What can hang from each mark
k574: k450 k788
k450: k164 k750
k917: k164
k652: k164 k750
k788: k164 k574
k49: k164
k164: k49 k279 k450 k652 k788 k917
k750: k450 k652 k788 k917

Each row was made from one small tree. The marks that hang from a mark follow it in brackets, in the order of their numbers. Every link used is in the known rows. Write each row's tree.
Known rows
k652[k164 k750[k917]]: [  7.7  -0.3  14.5  19.8 -13.5  -0.6  -0.3  39.4 -18.9  30.1  -5.9  33.2
   2.5  -9.6  -2.4  22.0  12.8  -7.2   6.1  18.7   4.7 -22.0 -11.4  19.5
  -6.7   5.7 -20.2]
k750[k450 k788 k917[k164[k279 k652]]]: [ 21.8  12.1  10.0  17.3  -3.0  14.3 -22.0 -19.4   3.0  15.8 -32.7  25.1
   2.6 -12.2   0.5  -1.4  40.6  33.9 -10.2  -4.2  42.1 -15.3 -25.5  13.2
  31.4  15.9  12.7]
k750[k450 k788[k574] k917[k164[k652]]]: [ 11.0  20.1   9.3   0.1   5.0   9.3  -4.9 -13.9   5.5  24.1 -28.9  17.0
  -4.2  -5.3  -7.1   5.9  51.7   0.4  -6.7   3.9  31.9  -5.8 -27.6   6.7
  15.7  -3.1  16.2]
k164[k49 k279 k652[k750] k788 k917]: [ 34.8  12.0  15.4  45.9 -12.6   0.9   5.1 -19.3 -21.3  18.6 -21.9  26.0
 -17.0   2.7  47.7   0.0   2.9  41.6   2.0 -24.1  12.6 -17.3 -37.4  11.5
  22.5  33.3  -2.4]
k164[k49 k279 k450 k652 k917]: [ 48.8  21.2   9.9  39.7   6.0  16.0  -9.7 -22.5 -12.2  16.5 -22.8  14.5
 -25.0  -2.4  49.1 -18.4   5.0  58.4 -18.0 -35.2   8.0 -10.4 -30.3  -0.4
  22.8  28.2 -14.3]
k788[k574]: [ -4.2   9.7  -1.5 -10.9  -0.1   1.6  17.2  -5.2   4.4  10.2   4.7  -4.6
  -2.7   5.7  -2.0   0.0   7.5 -16.8  -0.1   1.1  -7.2   5.3  -9.6  -5.7
 -13.5 -12.6   1.6]
k652[k750[k450 k917]]: [ 11.8   5.9   4.4  15.5   5.6 -11.4   5.8  23.5 -11.5  21.4 -16.7  21.7
  -5.2   0.3  -5.8   9.4  25.1 -13.4  -4.5  17.3  12.6 -10.1 -19.4  17.9
  13.6   7.8   2.4]
k917[k164[k49 k279 k652 k788]]: [ 20.8   6.0  18.9  22.1 -20.3   9.9  -9.7 -44.2  -1.1   4.3 -21.9  16.3
   8.4 -11.0  35.6 -13.8  -2.9  57.2   1.3 -33.3  36.8  -8.5 -16.4  -4.4
  19.4  19.7   8.0]
k164[k788]: [-0.7  2.6  4.6 -0.6  3.3 -1.4 -2.9 -5.0 -7.0 -6.5 -8.2 -0.2 -6.0 -0.3
 11.5  3.8  1.0 -8.9 -1.7 -0.4 -2.1 -4.5 -6.4 -8.1  8.2  6.4 12.2]
k652[k750[k450]]: [  2.9  -0.5   6.1  13.9  -1.4 -20.5  13.2  16.8  -9.2  11.6 -18.0   8.2
  -2.5   7.8  -7.8   6.8  13.8 -10.5   4.5  15.6   9.5  -1.1 -12.0   8.1
  20.5   1.6  -5.5]
k750[k652 k917[k164[k788]]]: [  1.3   1.8  14.5   4.3  -5.7  10.0 -16.8 -16.7   8.6  13.8 -12.3  11.3
   1.8 -10.4  11.1   4.3  21.3   0.2  -0.6   0.3  14.8 -11.7 -11.8  12.7
  -4.2   2.3  16.5]
k164[k652]: [  5.9   1.5   6.5  16.4  -3.6   0.8  -4.8 -16.8  -2.5   7.6   0.3   3.0
  -9.4   2.8   8.1   2.0   1.9  15.7  10.3  -9.2   8.5  -3.5  -2.4   8.8
   6.4   5.8  -4.4]
k450[k750[k652[k164] k788]]: [ -7.1  -3.1  26.8  10.5 -30.0   3.5 -13.9  11.5   7.6  11.7  -7.7   1.7
   4.5   0.2 -22.6  20.2   5.2 -11.3  15.8  11.3  11.4 -11.5   6.1  14.6
  10.7   8.2 -10.3]
k788[k164[k49 k279 k652] k574[k450]]: [ 22.9  20.2  12.1  -2.2 -16.3   8.4  21.6 -21.0  -5.4  29.2 -23.3  -8.3
   8.1   1.7  15.4   1.7   2.5  40.2   2.2 -26.3  27.8  -3.6 -22.1   5.3
   9.6  24.3 -22.7]
k574[k450[k164 k750] k788]: [  8.1  31.8  -4.4 -28.9 -11.9  -8.0  -3.3  26.0  -8.4  -9.3 -17.6  -9.4
  11.2  -0.9 -28.7  20.3  -1.9 -12.9   1.6  11.1  27.3 -22.2   5.7   4.2
   9.9  25.6  11.5]
k750[k450 k652[k164]]: [  8.1  -1.8  21.0  15.0 -11.3   1.5  -7.3   3.9   2.1  24.7 -16.8  -1.7
  -3.3  -3.2 -10.8  14.7  22.1  -1.6  10.0  14.0  14.8  -4.0  -9.5  10.4
  13.7   6.8 -22.4]
k450[k164]: [ -1.9   4.0   9.4  -9.2  -8.7   3.8   5.9   3.8   1.2  -2.4 -11.9  -0.2
   2.7  -8.7  -4.6   7.6  -5.3  -4.1   2.7 -11.6   8.6  -7.6   4.6   3.1
  -6.2  -2.2  -9.4]
k164[k279 k450[k750] k788[k574] k917]: [ 21.3  22.4   3.4  -4.2  10.5  12.0  -4.0   6.5 -12.6   2.9 -16.5   7.2
 -23.3   4.5  26.4  -9.7   8.9  -4.6 -24.7 -14.0 -15.0 -17.0 -27.3 -18.6
   6.9  12.9   9.1]
k917[k164[k49 k450[k750] k652]]: [ 17.5   6.2  20.6  13.0  -9.6   0.9 -15.0 -13.6   0.6   4.8 -23.2  12.8
   2.5  -6.2  17.0 -18.8  -3.1  40.0  -5.4 -30.4  32.4  -2.5   1.8  -7.6
  19.5  10.6  -1.7]
k788[k164[k49 k279 k652 k917]]: [ 29.7  -0.4  14.5  15.4 -12.0  21.9   1.8 -14.5 -12.1  19.6 -18.7   7.7
   0.3  -7.2  29.2   2.9   2.6  57.9   1.4 -39.6  20.8 -15.8 -16.4  11.8
   3.7  26.1 -23.8]
k450[k750]: [ -4.0  -3.8   5.9  -8.7  -8.9  -1.9  -5.9  12.7   1.4  -3.0   2.5   3.5
   6.0   1.2 -12.6  -0.2  -8.2  -6.2   1.3  -3.0   7.1  -4.8  11.5   1.6
   0.9   8.4   5.0]
k917[k164]: [ -4.8  -6.2   2.6 -10.4  -7.0   1.4  -5.7  -4.0   4.4  -2.3  -8.5   6.7
  15.9  -7.1  -1.5  -6.1   5.4  14.0  -0.7  -5.4  15.4   1.2   3.8  -5.6
  -3.7 -11.2   3.4]
k917[k164[k450 k652]]: [  6.9   3.7  10.0  10.0   2.3   1.6 -14.5 -15.5  -0.4   2.1 -19.0   7.9
  -5.6  -4.0  16.5 -11.8   8.5  28.8  -3.1 -15.5  14.5  -3.2  -2.1  -7.3
  12.8  -7.3  -6.1]
k49[k164[k450 k788 k917]]: [ 15.4   8.8   3.8 -10.8  13.4   6.0  -9.7  11.7 -17.3   4.9 -28.3   2.5
 -15.1  -6.0  34.3  -3.5   6.8   6.2 -15.9   0.3 -16.8 -21.7 -13.0 -20.7
  -1.7   8.6  -3.2]
k49[k164[k279 k652 k788[k574] k917]]: [ 18.6  12.3   6.3  -2.3 -10.7  16.2   3.5 -23.2 -11.0  22.7 -14.0   8.9
 -10.0  -2.3  36.7  -0.4   8.1  26.5   2.0 -12.0  -3.1 -25.4 -26.5  -6.6
 -12.5  14.1  -3.6]
k450[k750[k652[k164[k279]]]]: [  3.3  -6.6  23.9  12.8 -33.5   9.0 -13.4   3.8   7.1  16.8   2.3   6.4
   8.2  -3.9 -10.9   8.7  -7.5  10.4  12.8  -0.7  13.8 -15.3   4.4  15.4
   0.8  16.2 -17.9]

Write each row's tree
[  7.9  26.2  -5.2  -9.8 -11.8 -10.7  -9.4   8.5   0.9   0.6  -6.0 -17.2
   5.6  11.3 -25.0  16.4   5.4 -12.5   8.7  24.1  18.1 -14.2   0.0  12.7
  16.2  26.9  16.2]
k574[k450[k750[k652]] k788]
[ 23.5   0.2  11.2  23.4 -11.7  -0.8   2.1  36.1 -24.3  28.1 -24.5  28.7
  -3.5  -4.1   2.3  14.4  21.2  15.3  -0.6  12.2   8.1 -20.0 -27.6  10.3
  13.1  14.5 -30.4]
k652[k164[k279 k917] k750[k450]]
[ 44.0  18.9  14.3  52.9  -2.6   1.8   3.4  -9.8 -18.8  24.0 -26.0  22.8
 -24.1   4.1  47.3 -11.7   3.8  50.7  -9.7 -27.1   6.9 -14.0 -35.3   8.3
  27.5  24.6 -20.3]
k164[k49 k279 k450 k652[k750] k917]
[ 12.3  -4.3  20.5   9.3 -13.3   9.1   6.6 -14.1  -4.8  14.9 -15.4  -2.4
   5.4  -5.0  14.8   8.6  -3.3  35.7  12.0 -29.6  24.8  -7.1  -0.6   8.6
   5.2  15.4 -20.1]
k788[k164[k49 k652]]
[ 15.6  11.0  15.4  25.6 -21.2   4.2   6.9  -2.2 -11.6  12.5 -26.8  20.0
 -11.0   0.2  11.0  15.7   8.6  19.9   9.0 -16.2  11.9 -23.1 -22.1  22.8
  11.6  10.9 -18.9]
k450[k164[k279 k652[k750[k788]] k917]]
[ 15.0  10.3  25.1   0.1 -27.6  10.0   0.6  -8.6  -1.8  -3.6 -21.5   9.8
   9.4 -13.1  12.2  -2.4 -23.3  19.0  -4.4 -33.1  30.9 -18.0  -2.4  -2.2
  11.7  31.7   5.0]
k450[k164[k49 k279 k788] k750]
[  2.9  21.3   1.1  -3.0   4.0  11.8   5.4   0.5   4.7  16.1  -5.6   9.5
  -6.4  -1.1  -5.8  10.6  28.7 -23.6  -9.7  10.0  -0.5  -7.2 -21.5   6.6
  -4.2  -3.4  16.0]
k750[k788[k574] k917]
[ 10.5  10.3  19.7  12.7 -17.3  10.5  -2.7 -26.8  -5.1  -0.2 -19.6   7.5
  -7.9  -9.0  19.9   6.4  -7.4  22.6   8.3 -27.0  19.0 -20.7 -11.0   5.8
  10.3  17.4  -5.1]
k450[k164[k279 k652 k788]]
[ 23.1  11.5  11.9  20.2 -11.1   9.4   0.6 -27.5  -4.8   0.8 -14.8   7.6
   1.6  -6.7  33.3 -10.5 -10.2  33.3  -7.8 -21.8  16.0  -6.6 -20.4  -7.3
  19.2  28.3  10.1]
k164[k49 k279 k788]
[ 18.3  18.8  25.1  17.8  -9.5   1.0   2.8 -17.1   0.7   8.0 -42.8   2.1
  -6.9  -5.6  -0.6  10.3  18.8  16.3   2.5 -16.4  40.0  -3.8 -15.2   7.5
  38.1  16.9  -4.2]
k750[k450[k164[k49 k652]] k788]
[ 17.8   7.4  12.5  -4.4  -4.3  15.8  20.0  -7.4  -9.6  29.0 -13.6  -0.9
  -6.0   1.1  20.1  10.1  14.8  20.5   5.5 -29.9   9.0  -5.5 -18.0   5.1
 -13.7   4.4 -20.9]
k788[k164[k49 k652 k917] k574]
[  0.4  -0.5  27.6  17.0 -36.6  10.0 -14.5   1.9   9.6  13.6  -7.4   5.2
   8.0  -1.6 -17.9  14.8   1.8   5.9  12.6   5.1  15.0 -16.7  -0.4  16.0
  14.5  15.3 -12.7]
k450[k750[k652[k164[k279]] k788]]
[  6.8   8.9  25.1  -9.1 -18.8   2.3   1.6   2.9  -4.0  -4.3 -22.3   5.6
   5.8 -10.9   4.9   4.9 -17.6  -2.2  -1.0 -26.3  26.8 -12.6   5.2  -3.8
   6.8  21.9   7.1]
k450[k164[k49 k788] k750]
[ -0.1  15.6   6.3 -11.6  -4.8   8.1  -1.8  13.7   4.8  12.2  -1.5  11.5
  -0.1  -0.3 -18.1   9.1  18.2 -27.3  -7.4   7.0   7.6 -10.1  -8.2   7.9
  -2.7   4.1  19.1]
k450[k750[k788[k574] k917]]
[ 17.8   5.6  20.2  16.8  -2.6  11.2 -15.9  12.3   0.6  35.9 -15.5  14.2
  -6.7 -11.5  -7.2  17.9  34.2  -4.3   0.8  15.9  19.2 -14.6 -16.6  22.4
   6.0  15.3 -14.4]
k750[k450 k652[k164] k917]
[ 21.9  13.2  23.7  19.9   0.6   6.9 -10.6   9.8 -17.9   9.2 -26.2  10.1
 -10.2 -12.5  29.5   3.2  -0.2  13.4 -10.8  -8.0   6.0 -10.4 -14.2 -18.3
  18.7  16.5 -15.0]
k652[k164[k49 k450 k788]]
[ 10.3   3.1  15.4  38.1 -17.9  -6.8   2.2 -22.6 -14.3   9.7 -11.1  16.8
 -11.3   6.2  26.9   5.5  -3.6  22.0  13.8  -8.8   8.3 -17.8 -22.3  12.2
  22.7  18.6  -1.1]
k164[k279 k652[k750] k788]
[ 31.7  16.3   3.3  12.1 -13.3  23.2  -1.9 -13.1 -14.4   8.4 -13.1   0.8
   2.3  -4.8  18.8  16.7   7.9  47.9   8.7 -21.7  25.0 -31.1 -17.4  10.5
   5.0  29.9  -3.6]
k574[k788[k164[k49 k279 k652 k917]]]
[ 15.2  10.6   7.4  -4.5  -5.2  14.6  -1.4  -0.3 -11.0  -3.0 -23.0  10.2
  -7.8 -11.0  21.1   6.0   0.9   9.4  -9.4 -21.4   2.5 -21.8 -17.6  -0.9
  -2.1  14.5  -2.4]
k450[k164[k279 k788 k917]]
[  2.3  13.7  12.9  -4.4  -4.8  15.6  12.6  -5.6   1.8   7.5 -23.1 -11.7
  -1.6   1.9   3.3   7.0  14.1   4.2  -7.7  -9.0  -2.3 -10.1 -17.7  -8.6
  12.6  -7.2 -14.1]
k750[k788[k164[k279 k450] k574]]
[  0.1  -4.8  20.1   2.8 -25.7  10.4  -8.4  -4.1  -0.3   2.8 -13.4   1.5
   9.2  -0.8 -11.4  12.6  -2.1  22.0  10.7 -16.1  24.0 -19.3   4.6  12.9
  18.5  17.6  -7.1]
k450[k750[k788[k164[k279 k652]]]]
[ 15.3   0.1  22.5  22.9 -17.8   8.3  -8.6  -6.8   4.1  24.9 -17.1   2.6
  -0.5  -5.3  -4.5   9.7  17.5  17.7   7.8   6.9  18.9  -9.3 -15.6  12.4
  18.0  14.5 -23.9]
k750[k450 k652[k164[k279]]]
[  3.2  -1.6   6.3  -2.4 -12.3   7.9 -10.4 -20.5  -0.1  -6.6 -15.9  11.3
  13.4 -10.2  16.2 -10.4   0.6  27.4  -5.9 -12.3  18.2  -9.1  -9.4 -10.7
   7.2   4.3  12.4]
k917[k164[k279 k788]]
[ -1.0   2.9  12.4 -12.0   1.6  -1.4 -18.4   5.6  -3.7 -12.3 -23.9   6.5
   1.7  -6.1   8.7 -10.4   0.9   2.1 -12.6  -9.2  11.6  -8.5   2.8 -20.9
  14.2  -0.1  13.1]
k917[k164[k450[k750] k788]]
[ -8.7   4.9   5.7 -19.5  -3.9   1.7   4.2 -12.6   2.1   0.2 -12.4   3.1
   7.8  -3.7   7.8  -2.9  11.6  -7.1  -2.3  -3.6   7.1   0.3 -10.0 -17.0
  -7.5 -15.1  15.8]
k917[k164[k788[k574]]]
[ 10.2  10.1   6.3 -11.4  -2.2   8.6   4.7 -12.0 -12.6  21.6 -13.5   3.6
 -13.7  -0.9  29.7   6.2  13.3   5.6   5.4  -4.3  -7.2 -19.3 -19.0  -7.7
 -17.6   4.6  -1.8]
k49[k164[k652 k788[k574] k917]]
[ 17.0  -6.2   8.2   5.2  -7.3  20.4  -3.0  -5.7 -12.3  15.0 -11.7   5.3
  -2.7  -4.0  17.0   9.7   7.2  41.4   4.5 -26.9   8.8 -20.8 -10.6  13.6
  -2.4  15.0 -24.2]
k788[k164[k279 k652 k917]]
[  6.1  -3.5  16.9  18.0 -12.7 -13.5   6.4  36.0 -17.9  23.3 -20.5  18.9
   1.8  -1.5 -11.5  19.7  16.0  -6.9  10.4  21.9  13.6 -10.1 -11.7   7.8
  15.7   3.7 -26.0]
k652[k164 k750[k450]]
[ 33.8  18.8  25.6  35.2  -8.8   7.1 -14.8 -28.9  -9.3   3.0 -22.7  10.9
 -16.7  -2.2  40.9 -16.0 -14.0  43.6 -10.6 -35.9  22.2 -15.2 -17.4  -7.5
  38.3  39.3   4.3]
k164[k49 k279 k450[k750] k652 k788]
[ 16.4   4.8  18.0  39.4 -17.9 -12.1  13.2 -14.4  -8.0  20.2 -10.6  14.4
  -5.1   5.2  20.6   2.1  -3.9  25.1  15.4 -13.9  19.1  -1.8 -13.1  15.9
  17.1  14.4 -10.3]
k164[k49 k652[k750]]
[ 33.1  17.6  19.4  20.0 -12.9  16.8  -1.0 -23.8 -13.0   8.5 -29.5  15.9
 -13.3 -11.9  39.5   2.0  -2.3  39.8  -3.1 -41.5  21.7 -20.4 -24.3   5.9
   9.5  30.4  -6.7]
k450[k164[k49 k279 k652 k788 k917]]
[  7.2  16.0  13.1  -9.1 -16.9   9.8   1.4  -2.8   5.1  10.5 -18.5  -1.8
   4.3  -2.4   6.3 -10.0  -3.0  11.7  -9.9  -1.4   1.5 -19.9  -7.6 -14.4
   4.9   6.6  -5.1]
k49[k164[k279 k450[k750[k788[k574]]]]]
[ 17.6   0.7  -1.8  -8.7 -10.7  15.2  -2.2   0.4  -6.3  14.3 -11.1   8.8
   6.4  -9.9  20.4  -6.7  -0.7  34.2  -5.3  -5.4  -2.0 -22.4 -10.0  -1.4
 -15.5  13.7 -11.7]
k49[k164[k279 k917]]
[  4.2  17.6  -6.1 -32.6  -8.9  -4.8  -4.1  30.8 -12.9  -4.9 -15.0 -16.3
  18.7   3.1 -28.6  24.7   2.4  -3.4   4.6  13.7  24.8 -23.4   7.5   4.7
  10.2  26.6   5.3]
k574[k450[k750] k788[k164]]
[  7.4   2.0  29.1  11.6 -13.4   3.2   6.5 -14.9  10.6  18.1 -38.2 -17.3
   4.4   1.4  -8.4  16.3  25.9   9.5   8.2  -4.8  29.4  -0.4 -13.1  14.1
  33.7  12.6 -11.4]
k750[k450 k652 k788[k164[k49]]]
[ -6.6  -0.1  17.1  11.6  -7.1 -10.1  12.7  21.7 -10.5   5.0 -28.9  -0.6
  -1.3   6.0  -3.0  18.2   9.0  -8.6   4.1   7.0  -2.2 -12.1  -8.5   5.7
  22.2  -7.0 -17.8]
k652[k750[k788[k164[k450]]]]
[ -0.7  16.3  18.7  -1.2   1.0  -2.2   0.4  -7.2   5.1   6.1 -11.4 -11.8
 -20.4  10.6   9.4  -0.8   5.2 -30.8  -4.1  -1.0 -10.1  -3.3 -10.7 -10.8
   8.6   0.3   8.8]
k164[k450[k750[k652]] k788[k574]]
